Each row comes from the steps of one walk. Every step used is in the known rows, and no mark comes twice. Write the walk behind each row, first mark first.
Known rows
babun-zoriz: [-0.58  0.31  0.53  1.09  0.61 -1.18 -0.32  0.34 -0.91 -2.20 -1.82  0.12
  0.17  0.73  0.56 -0.04  0.61 -0.57  1.56  0.76  1.02  1.17 -1.05  0.75
 -0.35]
zoriz-nupab-lezator: [ 0.06 -0.09 -0.53  1.05  1.03 -0.43  2.50 -0.33  1.07  1.40 -0.07 -0.17
 -1.59  0.99 -0.94  0.55  1.74  1.00  1.46  0.45  0.21 -1.19 -0.90  0.87
  0.85]
gadon-zoriz-pevide: [-0.02 -0.62  0.75  0.38 -1.34 -0.12 -0.01  0.82  0.96 -1.38 -2.70 -1.14
 -0.86  1.32  2.30  2.41 -2.08  0.90  0.61 -1.26 -1.16  0.77 -1.69 -0.65
  1.25]
rolusa-seke-gadon-zoriz-nupab: [ 0.26  1.23  0.34 -1.82 -0.92  0.86  0.95  0.15 -0.73 -3.40  1.06 -1.79
  0.69 -0.14  0.02  1.82 -1.90 -0.07 -0.72 -1.45 -0.10 -0.79 -0.08 -2.60
 -0.25]
babun-zoriz-nupab: [ 0.42 -0.94  0.09  0.31  0.77 -1.60  0.83  0.12 -0.33 -1.32 -0.87 -1.49
 -2.15 -0.38  0.87  1.70  0.05 -0.07  1.57  0.23  0.92 -0.49 -1.20  1.61
  0.36]
nupab-lezator-zoriz: [ 1.60  1.01 -0.38  1.57 -0.35  0.10  1.69 -0.33  0.98  0.32 -1.51  2.42
 -0.01  2.12 -1.77 -1.57  0.81 -0.40 -0.59  1.55 -0.02  0.42 -0.19 -0.04
  0.86]
seke-rolusa-nupab-zoriz: [ 0.31 -0.18 -1.21  0.47 -0.03 -0.17 -3.23 -0.16  0.65  0.43  0.71  0.19
 -0.88 -1.27  0.81 -2.34  1.21 -0.16 -0.09  1.89 -0.78  1.16  1.87 -0.21
 -0.51]
rolusa-nupab: [-0.04 -0.46  1.61  0.70  0.32  0.75  1.72  0.52  0.05  0.90 -0.52  1.06
 -0.68 -0.28  0.14  0.28  0.80 -0.18  0.70 -1.03  0.39  0.99  0.01 -0.27
 -3.00]
seke-rolusa-nupab: [-1.70 -0.13  0.98  0.54  0.17  0.26 -0.74 -0.57  1.34  2.75 -0.21  0.22
  0.89 -1.28  0.69 -1.51  1.21 -0.01 -0.33 -1.05  0.10  0.79  0.99 -0.10
 -1.85]
gadon-timovo: [-3.95  0.34  0.00  0.54 -0.87  0.10 -0.49  0.13  0.88  0.73 -2.30  1.56
  2.76  0.61  1.17  0.43  0.96  1.01  1.49 -0.24  0.81  0.41 -0.77  0.52
 -1.00]
gadon-zoriz-nupab: [-0.05 -1.82 -0.09  0.03 -0.87 -0.33  2.22  0.47  1.15 -1.26 -1.39 -1.57
 -1.66  0.87  2.76  2.05 -0.51  1.19  0.74 -0.44 -0.97 -0.18 -1.91 -0.05
  0.07]
zoriz-babun: [-1.18 -0.45  1.42 -0.19  0.65 -0.83  0.45  1.13  0.11  1.11 -1.10 -0.48
 -0.40  0.24  2.25  0.95  0.96 -0.23  0.24 -2.92  0.01 -1.00 -0.65  1.14
  0.10]
seke-gadon: [-2.60  1.26  1.17  0.52 -0.13  0.22 -0.18  0.02 -0.30 -1.36 -0.83  1.43
  3.35  0.03  0.97  0.64  0.00 -0.13  0.89 -0.57  1.33 -0.22 -1.03 -1.85
 -0.50]
seke-nupab-rolusa: [-2.26 -2.04  0.91  1.14  1.19  0.04 -1.16 -1.76  0.28  3.30  1.68 -0.14
  2.49 -0.98  0.14 -2.12  1.67  0.89  0.50  0.46  0.67  0.75 -0.17  0.95
 -0.10]
lezator-zoriz-nupab-rolusa-seke-gadon-timovo: [-0.65  1.07 -0.18 -2.32 -2.48  0.64 -1.80 -1.97 -0.18  0.88  1.92 -0.31
  3.77 -1.28 -2.35  0.16 -2.17 -0.06 -3.26 -0.58  0.44 -1.59  1.09 -0.46
  0.96]
babun-zoriz-nupab-rolusa-seke-gadon-timovo: [-1.46  1.95 -0.50 -2.22 -0.84 -0.71 -3.53 -1.89 -1.91 -0.56  2.48 -2.11
  3.34 -1.12 -2.76  0.75 -1.48 -0.01 -1.46  0.64  1.37 -1.38  0.80  0.21
  1.35]
lezator-zoriz-nupab-seke: [ 1.99 -1.19 -0.51 -1.34 -1.40 -0.25  1.79 -0.11  0.19 -0.37 -0.30 -0.20
 -1.37 -1.52 -0.11  0.02 -1.05  0.13 -0.23 -1.87 -0.69  0.70  0.53  1.09
  0.56]
seke-rolusa: [-3.69 -0.04  0.53  0.80  0.33 -0.31 -1.40 -0.46  1.77  1.50 -1.51  0.11
  2.73 -0.37  2.27 -2.00  1.92  0.09  0.71 -0.86  0.02  0.59 -0.31  0.36
  0.03]
rolusa-nupab-lezator: [ 1.26  0.92  0.52  1.71  1.08  0.84  1.77 -0.12  0.23  1.84  0.49  1.63
 -1.39  1.29 -2.60 -0.66  1.50  0.28  0.31  1.03  0.28  0.45  0.65 -0.43
 -1.46]
babun-zoriz-gadon: [-0.38  0.34  0.29  0.12  1.49 -0.76  1.00  0.98 -1.48 -2.18 -1.50  0.18
 -0.05  0.78  0.35  1.24 -0.87 -1.49  0.95  0.69  1.24 -0.53 -1.85  0.75
  0.11]
rolusa-nupab-zoriz: [ 1.94 -0.60 -0.46  0.73 -0.11  0.25 -0.59  1.03 -0.68 -1.51  0.44  1.02
 -2.50 -0.27  0.21 -0.58  0.75  0.01  1.01  1.68 -0.80  1.40  0.80 -0.35
 -1.67]
zoriz-nupab-rolusa: [-1.60 -2.45  1.30  0.24  0.01 -0.45  0.93 -0.76  0.88  2.42  0.34 -1.87
  0.18 -0.11  1.67  0.07  1.19  1.56  0.53 -0.67 -0.76 -0.59 -1.57  1.93
  0.83]

Which walk is each row?
[ 1.18 -0.21 -1.22  0.97 -0.20 -0.14  2.51 -0.13  1.22 -0.52 -0.61 -0.93
 -2.14  2.48  0.03  1.20  0.46  1.57  0.46  1.74 -1.05 -0.84 -1.20 -0.18
  1.75]
gadon-zoriz-nupab-lezator
[ 2.19 -0.53 -0.81 -0.28  0.79  0.83  0.66  1.69 -1.24 -1.37  0.81  1.06
 -2.60 -0.26  0.04  0.81 -0.77 -0.80  0.46  1.59 -0.23 -0.34  0.19 -0.39
 -1.26]
rolusa-nupab-zoriz-gadon
[-0.08 -0.63  0.49 -0.21 -0.69 -0.74  0.47  1.28  0.33 -0.93 -1.55 -1.01
 -0.75  1.74  3.14  1.53 -0.41  0.26 -0.80 -1.55 -1.25 -0.48 -1.02  0.11
  0.88]
gadon-zoriz-babun
[ 0.67 -0.03  0.90 -0.60  0.05  0.88  1.00  0.41 -1.08  0.41  0.66  0.55
 -0.47 -1.16 -1.39 -0.78  0.06  0.26  0.73 -1.85 -0.22  2.32  1.43 -0.22
 -2.28]
rolusa-nupab-seke
[-3.78  2.54  0.98 -1.33 -1.19  1.17 -3.38 -1.38 -1.00  0.56  1.51  0.30
  6.73  0.04 -2.02 -1.16 -0.22  0.43 -1.34 -0.41  0.69 -0.18  0.78 -1.11
  0.05]
nupab-rolusa-seke-gadon-timovo
[-2.16  1.05 -0.98 -0.35  0.26 -0.64 -0.71  0.35 -1.18 -1.10 -1.85  0.88
  1.53  0.65 -0.11  1.85 -1.42 -0.59  0.68  1.13  1.88 -1.06 -1.24  1.04
  0.38]
babun-zoriz-gadon-timovo
[ 0.36 -1.16  1.04 -1.26 -0.71  0.72  0.85 -0.42  0.08 -0.52  1.60 -3.35
 -0.05  1.04  0.13 -0.34 -0.07  1.00 -1.38 -0.73 -2.07  0.47 -0.71  0.32
  0.36]
gadon-zoriz-nupab-rolusa-seke
[ 3.13  1.12 -0.68  0.82 -0.93 -0.02 -1.29 -1.50  2.14  4.07 -0.60  0.56
 -1.82 -0.74 -3.03 -0.76 -1.57 -0.66 -2.75 -0.26 -0.32 -0.30  2.09 -0.19
  2.03]
seke-rolusa-nupab-lezator-zoriz-pevide
[ 0.50 -0.08 -1.53 -0.43  0.90  0.34 -1.83  0.53 -0.01  0.33  1.07  0.29
 -1.16 -1.15  0.65 -1.00 -0.20 -0.89 -0.58  1.47 -0.49 -0.55  1.05 -0.20
 -0.11]
seke-rolusa-nupab-zoriz-gadon
[ 0.53 -0.53  0.59 -0.23 -0.27  0.75  2.67  0.87  0.18 -0.74 -2.11  1.99
  0.23  0.56  0.74  0.65 -1.57 -1.48 -0.68 -0.48  0.32 -0.75 -1.52  0.08
 -0.41]
lezator-zoriz-gadon
[ 2.32  1.15  0.06 -2.16 -1.29  0.09 -0.98  0.62 -2.37 -1.28  1.77 -0.97
 -0.01 -0.77 -0.26  1.80 -3.10  0.05 -2.72 -2.39 -0.71 -0.09  2.02 -2.29
  0.30]
rolusa-nupab-seke-gadon-zoriz-babun
[-0.37 -1.14 -0.02 -1.17  0.27 -0.36  1.43  0.21 -0.29  0.16  0.37 -1.29
 -0.91 -1.48  0.60  0.38  0.44  0.89  1.78 -2.39 -0.33  0.53  0.02  1.21
  0.12]
zoriz-nupab-seke
[ 0.01 -0.33 -1.02  0.06  0.93  0.11  0.02  1.70 -0.65 -2.60 -0.46  0.87
 -0.84  0.71  1.52  0.23  0.01 -0.64  1.55  1.75 -0.35 -0.41 -1.09  0.03
  0.50]
nupab-zoriz-gadon
[ 1.71  0.58 -1.16  1.21  1.34 -1.71  1.23 -0.61 -0.17 -0.52 -0.13 -1.01
 -2.64  1.13 -1.93  0.81  0.92  0.02  1.23  2.15  1.10 -0.99 -0.46  1.38
  1.90]
babun-zoriz-nupab-lezator
[ 1.58 -1.18  1.34 -1.51 -0.85  0.53  1.21 -0.89  0.41  0.98  1.59 -1.45
 -0.07 -0.50 -1.22 -1.25 -0.18 -0.45 -2.10 -1.33 -1.40 -0.05  0.18  1.03
  0.01]
lezator-zoriz-nupab-rolusa-seke
[-0.21  1.36 -0.21  1.48  0.87  0.42 -0.55 -1.24  1.50  3.63  0.71  0.94
  0.41  0.33 -2.07 -2.52  2.08  0.18 -0.78  0.88  0.14  0.24  1.51 -0.23
 -0.23]
seke-rolusa-nupab-lezator
[-0.05 -1.13 -1.84  1.00  1.42 -0.46 -2.27 -0.16 -0.19 -0.99  1.17  0.93
 -0.57 -1.47  0.53 -1.46  1.14  0.24  1.99  2.08  0.77  0.93  1.10 -0.04
 -0.30]
seke-nupab-zoriz
[ 1.01  0.42 -1.54 -1.46  2.72  1.03 -1.15  0.52 -1.64 -1.89  3.15  0.15
 -0.82 -1.84 -2.08 -1.17 -0.35 -1.66  0.90  0.56  0.88 -0.17  1.70 -0.82
 -1.02]
rolusa-seke-nupab-zoriz-gadon
[ 1.18 -0.31 -1.18 -0.63  0.43 -1.09 -3.78  0.47  0.23  1.69  1.48 -0.83
 -2.13 -1.86  1.48 -1.11  0.63 -0.51 -1.51 -0.31 -1.07 -0.71  2.51  0.71
  0.77]
seke-rolusa-nupab-zoriz-babun
[ 3.63  0.81 -0.03  1.40 -0.33  0.99  2.31 -0.35  0.44  1.30 -0.27  2.71
 -1.84  1.25 -3.30 -0.96  0.03 -0.61 -1.67  1.54  0.10  0.58  1.01 -0.57
 -1.05]
rolusa-nupab-lezator-zoriz
[-1.40  0.96  0.37  0.44 -1.44  0.43 -0.09  0.36 -0.36 -3.38 -1.40  0.59
  2.83  1.38  2.26  1.12 -1.33  0.45 -0.17  0.63  0.13  0.20 -1.55 -2.83
  0.24]
seke-gadon-zoriz
